What can hang from each mark
noko: sarel
sarel: dutu noko
zifum: dutu
karu: biba zororo
veno: biba
kisel: karu
biba: rafi
dutu: rafi sarel zifum
rafi: biba dutu

Each row was made from one small tree. The marks that hang from a mark follow it in brackets, in alphabetical order. Every link used is in the known rows. Write each row's tree.
Known rows
rafi[biba dutu]: [ 14   5  19   0  19   3 -28 -29 -31   3  18 -19 -49 -27   7  41  -2  11
 -10  31 -21]
biba[rafi]: [-10   9 -21 -12   1   0   9  42  -6 -15 -22  -2 -21  -7 -34  -3   4   2
 -13  -8   1]
noko[sarel[dutu[rafi]]]: [-17   3 -15   5  39  -6  30 -16   6  -2 -45 -11   7  12  16   0  44  34
 -32  -3 -33]
rafi[biba dutu[zifum]]: [ 15   1   3  -3  33   5 -15 -26 -39  -7  13  -8 -43 -30   8  59 -23  16
 -24  32 -13]
karu[biba[rafi[dutu]] zororo]: [-19 -35   4 -12 -31   3 -38  20 -17 -10 -30  -4 -35 -19 -47  11   0  -9
 -11   3  -2]
veno[biba[rafi[dutu[sarel zifum]]]]: [-18   0 -27 -19  -3 -12  -1  -9 -32 -13  -6  -6 -51 -39 -35  42   2  10
 -22  23  -1]
veno[biba[rafi[dutu[sarel]]]]: [-18   2 -20 -17 -10 -13  -7 -10 -28  -8  -4 -12 -53 -37 -35  34  12   8
 -15  23  -5]
kisel[karu[biba[rafi[dutu[sarel zifum]]] zororo]]: [-31 -31 -16  -7 -19 -23 -27  20  -2 -24 -29  -9 -40 -18 -22  39  -1 -17
 -45   1  -2]
karu[biba]: [-10 -14  13   0 -30  10 -16  -4 -16   1  -2 -13 -28 -16 -10  17  -9 -22
   9  15  -1]
zifum[dutu[rafi[biba] sarel[noko]]]: [-17   8 -31 -23  23   2  -7 -61 -38  -9 -35   2  -5  -6  33  38  55  21
   8  12  -7]
biba[rafi[dutu]]: [ -9  14 -13  -8  17   1  -2  31 -18 -15 -15  -9 -38 -15 -46  11   1  13
 -22   2 -15]
veno[biba[rafi[dutu[zifum]]]]: [-14  -1 -16 -14 -10  -7   1   1 -35 -11  -5 -12 -49 -34 -41  37  -6   7
 -17  14   3]
kisel[karu[biba zororo]]: [-22 -37   9   3 -42 -19 -30  13   7 -10 -18 -15 -23  -3  -5  18   2 -29
 -21  -9   6]
kisel[karu[biba[rafi] zororo]]: [-28 -33  -2  -3 -41 -20 -26  34   4 -17 -29 -15 -33  -7 -22  16   3 -28
 -27 -13   6]
noko[sarel[dutu[rafi[biba] zifum]]]: [-13   0 -23   1  47  -4  35 -18  -4  -7 -47  -7   3   3  25  19  30  36
 -39   3 -26]
kisel[karu]: [-14  -7   0   7 -12 -21  -5  15  10 -10  -4 -17 -17   3   4  15   2 -17
 -24 -11   0]
zifum[dutu]: [  2   9  -4 -15  -4   5 -13 -24 -30 -18 -10   3  12  -2  34   6  25  -1
  15 -20 -19]
dutu[sarel zifum]: [-10   0 -53 -17  41 -12  12 -23   0 -20  -9  29   3 -21  17  45  -7  16
 -37  28  -1]
sarel[dutu[rafi[biba] zifum] noko]: [-13   5   0  15  43  12  38 -46 -16   5 -46 -26 -19  17 -38  73  10  39
 -10  12   1]
noko[sarel[dutu]]: [ -5   3  -1   6  25  -8  22 -12  15  -4 -32  -8   7   7  19  -4  36  24
 -28  -9 -42]

Which tree is each row?
[-12  10 -20   2  50   7  29 -33 -22  -8 -31 -20 -13   3   3  64  10  33
 -24  20 -13]  sarel[dutu[rafi[biba] zifum]]
[-17  11 -41 -30  27  -1 -11 -55 -40 -16 -28   5  -2 -13  54  33  55  18
   1  16 -15]  zifum[dutu[rafi[biba] sarel]]
[-18  11 -23   5  52   6  34 -27 -15 -11 -35 -16  -1  11  -9  54   9  35
 -27  12 -15]  sarel[dutu[rafi zifum]]
[-36  -4 -66 -10  63  -2  34 -39 -13  -5 -47  19  -2  -1 -18  58  11  42
 -34  34  27]  dutu[rafi sarel[noko] zifum]
[-10   7 -21 -20  12  10  -7 -35 -48 -13 -26  -6   1  -2  42  21  37  11
  12  -3  -5]  zifum[dutu[rafi[biba]]]
[  7   6   7  -3  30  -5 -28 -54 -21   7  10 -11 -56 -31  -1  58  16  21
 -14  46 -23]  rafi[biba dutu[sarel[noko]]]
[-14  14 -39 -16  37  -6   3  21 -18 -25 -19   6 -37 -25 -39  33  -2  21
 -41  15 -16]  biba[rafi[dutu[sarel zifum]]]
[ -6  10 -16 -18   7  -3 -12 -49 -20 -15 -20  10   6  -5  25  23  42   8
  10  -4 -21]  zifum[dutu[sarel[noko]]]
[-23  12 -45 -27  29  -1  -6 -48 -34 -18 -31   9   9  -5  42  23  53  20
  -2   8 -16]  zifum[dutu[rafi sarel]]
[  7   2  -8  -6  44  -3 -15 -51 -29  -4   5  -1 -50 -34  -1  77  -5  26
 -28  47 -15]  rafi[biba dutu[sarel[noko] zifum]]
[-27  -5 -62 -15  60  -1  26 -49 -22  -2 -42  13 -19 -12   0  72  12  39
 -31  46  29]  dutu[rafi[biba] sarel[noko] zifum]
[ -8  12 -24  -9  27   2   7  34 -24 -23 -18  -2 -35 -18 -46  24 -14  16
 -33   2 -10]  biba[rafi[dutu[zifum]]]
[-23  10 -35 -21  25   1  -1 -54 -32 -11 -39   6   6   2  21  28  54  23
   6   4  -9]  zifum[dutu[rafi sarel[noko]]]
[-27 -31   2  -1 -33 -19 -31  29  -2 -17 -25 -19 -42 -11 -27  23   2 -23
 -32  -8  -2]  kisel[karu[biba[rafi[dutu]] zororo]]
[-14  16 -28 -14  28  -7  -5  19 -14 -18 -15  -1 -42 -22 -38  20  13  17
 -31  15 -22]  biba[rafi[dutu[sarel]]]
[-19 -36  -3 -13 -24   4 -31  21 -20 -15 -32   1 -32 -21 -46  20 -10  -6
 -19   4   2]  karu[biba[rafi[dutu[zifum]]] zororo]
[ -6   9   0   2  35  -6 -15 -41  -8   2   1  -3 -32 -14 -26  39  14  25
 -18  29 -27]  rafi[dutu[sarel[noko]]]
[-11  -3 -39  -8  36  -9  18 -32   4 -10 -19  25  -2 -11 -12  50  -6  21
 -27  22   9]  dutu[sarel[noko] zifum]
[-17   1 -26   3  48  -4  39 -14   1  -9 -49  -4  10   9  16  12  29  38
 -41  -3 -27]  noko[sarel[dutu[rafi zifum]]]
[ -5   5 -16   0  48  -4  -3 -38 -15  -7  -3   7 -27 -19 -26  57  -7  30
 -33  30 -18]  rafi[dutu[sarel[noko] zifum]]
[-27   3 -53 -20  44  -8   1 -44 -15   3 -25   4 -22 -16  28  40  41  27
 -21  51   7]  dutu[rafi[biba] sarel]
